Each row was made from one walk, in order. Every step used is in the known rows, and no mark comes twice. Write each row's walk.
Known rows:
R/P: [-40 -12  23 -13   3   8  28  15 -23 -25  18   0 -22 -25  19   6  10 -21
  22  55  -9  -9 -11  23  24]
N/J/W/P: [ -6 -19  13  14   7  -3   8  55 -21  11 -39  -9 -20  15 -66  31  13 -10
  -6  27  -3   6   3  -6  11]
R/P/N: [-13  -3  56 -26  11   4  23  29 -29 -26  26 -12 -21 -27  37 -18  -5 -27
  15  95 -14   5  -9  22  38]
Q/R/J/W/P/V: [ -8 -45  26  21 -13  10   3  24 -61   2   1  16 -30  18 -79 -31  -8 -51
 -31  64   2   0 -15 -25  15]
Q/R/Z: [-16 -15  -9  16 -39  -8 -13   9 -33  18 -25   0   7  -5 -53 -37  -6 -28
 -44  16  -5   6 -11 -38  12]
Q/R/P/N/J: [  5  -6  49   2 -22   4  19  14 -49 -24  -2  -1 -23 -11 -20 -22 -10 -32
 -28  91 -13  19 -15 -13  29]
Q/R: [ 11  -7   6  14 -23   3  -2  -7 -24  -6  -9  14  -4   2 -34 -24  -7 -17
 -34  20   0  11 -12 -29   1]
J/W/X: [  2 -41  -8  -4  32 -31  -4  76 -22  26 -14   7  20  -9 -48  -9  40 -17
  33 -11   7   4   0 -13   1]
Q/R/Y: [ -3 -32  27  28 -28  16  -2  -9 -19  -5 -20  19 -12 -23 -35   3  -6 -20
 -27  11   1   9 -25 -20   8]
R/P/N/J/W: [-17 -10  65 -21  14  -4  25  48 -41 -17   4 -16 -24 -21   9  -3   1 -24
  11 101 -16   8  -8  23  38]
W/Y/N/J: [  5   4  36   3   0  45  -1  -7  -5  21 -28 -14   8 -24  19  24  -6   5
 -43  28  37  -4 -13   8  -8]
Q/R/J/W/Y/V: [-16 -36  33   3 -20  15   9  21 -50   7 -14  11 -22  26 -66 -21  -7 -52
 -45  49  13   0 -19 -21   0]
P/N/J: [ 44  21  58  -6  -2  -9   2  22 -20  -1 -13 -32  -8   9   4  -4 -21   1
 -20  64 -12  28   8   1  22]
P/N/J/W: [ 33   3  59 -12  15 -16  -5  48 -24  13 -20 -23  -4   5 -13 -12 -14  -5
 -16  65 -11  25   4   0  19]
W/P: [ -1 -12 -10   9   7  28   6  31   1 -17   9  -2 -25  10 -21   4   9 -32
   4  28   2   0   3 -15  24]
Y/R/P: [-18 -12  12   3  21 -10  45  39 -38 -42  40 -10  14   1 -12   2  -6 -42
  -9  44  27   0  -9  12  17]
W/P/N/Y/R/Z: [ 14  -6  34 -10   7  26   7  66   1 -17  -2 -26 -18  12  -6 -19 -11 -43
  -4  63  -3  12  -9 -19  47]
Q/R/Y/W/X: [  6 -47  19  32 -25   1  -2  10 -22   4 -20  10  -2  -5 -46  -4   5 -28
 -16 -11  10  14 -18 -28   5]
P/V: [ 11 -30  -1  10  14  23 -11 -56 -25   8   3  26  -4   2   2 -51  -4  23
 -20  38   6   0   4  -3  11]
N/Y: [ -2   3  40 -20 -14  25   7   5  38  -8 -40  -2 -18   2  28  19  -4  17
  26  -9 -17  -5 -27   5   9]
N/Y/R/P/V: [ -9 -16  47 -15   6  24  34  13   2 -34 -11  -1 -10   3  21   3  -8  -7
  12  34   5  -5 -32  12  25]
Y/V: [  1  -9  10 -31   9  20  28 -16 -15  -8  21   2  -7  38  15 -38  -1 -19
 -34  25   6  13   8 -12  -2]
Q/R/Y/N: [  6 -28  47  25 -16  15   2  -2 -30  -2   7   7  -1 -43 -13  -7 -14 -26
 -36  28   8  11 -26 -19   3]
Q/R/P/N: [  1 -10  45  -4 -15   5  13  12 -44 -24  10   6 -18 -17  -9 -36 -11 -36
 -25  86  -9  15 -18 -14  28]
J/V: [  7   5  -7 -20  28  -5  -5 -27 -14  28 -10  -2  -1  40  -1 -52  -3  14
  -3  15  20   8  12 -15 -13]
Y/N/J/V: [ 30  19  48  -3  22  -6  17   5 -39  21  26 -38  12 -10  24 -16 -19   3
 -32  50  16  17   8  -1 -14]
P/N/Y: [ 38  14  75 -33   2  13  -4  23  18  -6 -18 -19 -11  -1  46 -20 -23   3
   7  51 -19  18 -15   2  26]
J/W/Y/N: [-21 -39  24 -16  42  18 -19  46  -3  43 -21  14  18 -29 -12 -16  10 -13
 -17  18  32 -14 -19   2 -15]

Which walk is each row?
[-12 -20  21  -2   4  13   7  25 -18  24 -62  -2 -11  21 -51  25  12   2
 -30  20  14   4  -2  -1  -2] : N/J/W/Y/V
[ 30   3  30   3   6  23   7  47 -13 -17   0 -24 -30  16 -17   0  -6 -30
 -10  74  -6  21   8 -15  40] : W/P/N/J
[-11 -17  17   9   2   6  -3  30 -12  26 -69  -3  -9   8 -56  38  12   9
 -18  12  11  -1  -5   3  -2] : N/J/W/Y
[ 42  12  73 -27  12   5   8  38   7 -18  -4 -24   2   9  34 -22 -29 -10
  -6  53  -2  21 -16   0  26] : P/N/Y/R
[ -5 -38  34 -22  41  10 -11  86   3  14 -15   7 -15   0 -27 -26   8 -33
  14  47  -5   2 -13 -12  22] : J/W/P/N/Y
[  9 -29  14  -4  18   5 -10  48   7  10  13 -16 -10  46 -11 -38 -10 -39
  -7  18  12  11   8 -17  10] : Y/W/P/N
[ 12 -22  50  25 -14  11   6 -10 -40   7  -8   0  -6 -24 -24 -11 -15 -18
 -42  36  12  17 -20 -23   1] : Q/R/Y/N/J/V
[-12  -4  27  -7  -2  -7  15   2 -46  16  10 -24 -29  49 -29 -10 -14 -26
   4  38  11  -6   6   6  -2] : R/J/V
[  9 -23  52  31 -23  12   7   0 -35  -2  -5   0  -6 -37 -24   7 -14 -22
 -41  31   6  15 -24 -18   5] : Q/R/Y/N/J
[ -2 -29  12  17  13   5   4  35 -29  15 -38  -1 -21  15 -66  13  12  -4
 -12  40  -2   6   5  -7  15] : N/J/W/P/V
[-10 -40  65  23  15  19  10  39 -18  10   4 -15  -9 -55  -3  40  -2 -21
  -4  27   9   3 -19  11  11] : R/Y/N/J/W/P
[ 25  -4  23  -4  15  25   0  45  -5 -17  16 -14 -24   8  -2 -21  -6 -37
  -3  68  -4  15   5 -16  37] : W/P/N
[ -5 -10  -3   7   8  37   3   1   3  -2 -30   5  19   9 -16  16  -4 -12
 -39   1  55  -9 -15   1  -2] : W/Y/R
[ -5 -41  37 -32  45  17  -2  81  -2  11  -8   8 -17  12 -22 -38   7 -39
   3  55  -3   6 -11 -16  20] : J/W/P/N/Y/V
[  5 -33 -11  15  16  44  -2  -8 -17 -10  12  17 -27  11 -20 -34   6 -15
 -10  54   5   1   6 -17  31] : W/P/V
[ 32   2  74 -34   6   7  -9  32  23   5 -17 -22  -8  19  42 -32 -26  -3
   4  36 -12  18 -13  -1  18] : P/N/Y/W
[-40 -48  10 -11  42  13  -2  58 -12  18 -29  21  14  -9 -40  -5  15 -27
 -11  22  38 -16 -23   7  -1] : J/W/Y/R/P
[-23 -69  24  25   7  30  -9   4   5  11 -10  10 -21  -3 -17   7   2 -20
   4  -6  16  -3 -13   0  14] : R/Y/W/P/V
[ 15  -1  54   2  26 -10  13  44 -35  21  24 -29  16 -32   7   1 -11 -10
 -27  43   9   9  -2   5 -12] : Y/N/J/W
[  1 -30  56   4 -19   9   5  53 -42  -3 -10   0 -34  17 -61 -18 -14 -56
 -20  67  -8   6 -25 -22  20] : Q/R/J/W/P/N/Y
[ -9 -18  16  13   8   1   7  41 -20  19 -59  -7   1  15 -63  38   8  -1
 -26  14  23   2  -6   2  -2] : N/J/W/Y/R
[-21 -16  67 -32  15  20  29  36 -38 -14  -6 -11 -27 -10  15  -9   2 -27
  -9 109  -3   8 -10  20  36] : R/P/N/J/W/Y/V
[-17 -16  22   6 -21   7  18   3 -40 -24   5  15 -18 -15 -22 -20   0 -32
 -20  59  -7   4 -19 -13  18] : Q/R/P
[  9 -17  36  -2  31 -27  46  78 -58 -34  29 -24  18   1 -28  -2   2 -48
  -4  68  24  17  -4   7  31] : Y/R/P/N/J/W/X
[  0 -30  14  14  20 -33  36  80 -58 -14  33 -23  18  29 -69  12  -1 -60
  -4  19  34   0  -3   2   6] : Y/R/J/W/X
[ 32  -1  57  -8  20  -5  -1  51 -25  10 -28 -22   6  10 -21  -7 -17 -11
 -32  66  11  23   0   0  18] : P/N/J/W/Y/R
[ 15 -23  17  -5  20   1  -7  39  -3  20  -3 -24 -16  66 -21 -41 -10 -29
 -12  27  18  17  15 -21   7] : Y/W/P/N/J/V
[ -7 -16  39 -20 -10  15  -1  16  46   6 -39  -6 -13  31  21   2  -7   7
  22 -29  -6  -5 -23   1  -3] : N/Y/W
[-23 -46  -3  -6  39   4  -9  74  -5  17  -8  16  -9   0 -50 -16  21 -34
  11  22   4  -7  -5 -12   9] : J/W/P
[-28 -59  24  22   2  22  -4  23  15   8 -11   0 -19  -3 -18  24   4 -28
  11 -20  13  -3 -14   1  11] : R/Y/W/P
[-12 -35  27  17 -19   2   6  43 -52  -1   1   7 -28  17 -79 -13  -6 -60
 -25  51   0   0 -16 -24  11] : Q/R/J/W/P
[ 29  -3  62 -22  17   7  -1  36 -22  16 -30 -19  -6  17  -8 -19 -12  -8
 -34  73   4  26   2  -3  17] : P/N/J/W/Y/V
[-10 -13  10   3   7  33  10   2 -19   6 -26  -7   5  32 -31  11 -10 -24
 -37  19  60 -11 -12   5  -3] : W/Y/R/J/V
[ 17 -30 -13   6   3 -28   0  37  -5  20   2 -16  19  39 -21 -15  21 -16
  21 -43  19  11  12 -16  -7] : Y/W/X
[-18 -33  23  12  14  11  12  26 -36  12 -52   2  -7   7 -57  22  11   1
 -25  45  22  -1  -8   9  10] : N/J/W/Y/R/P/V
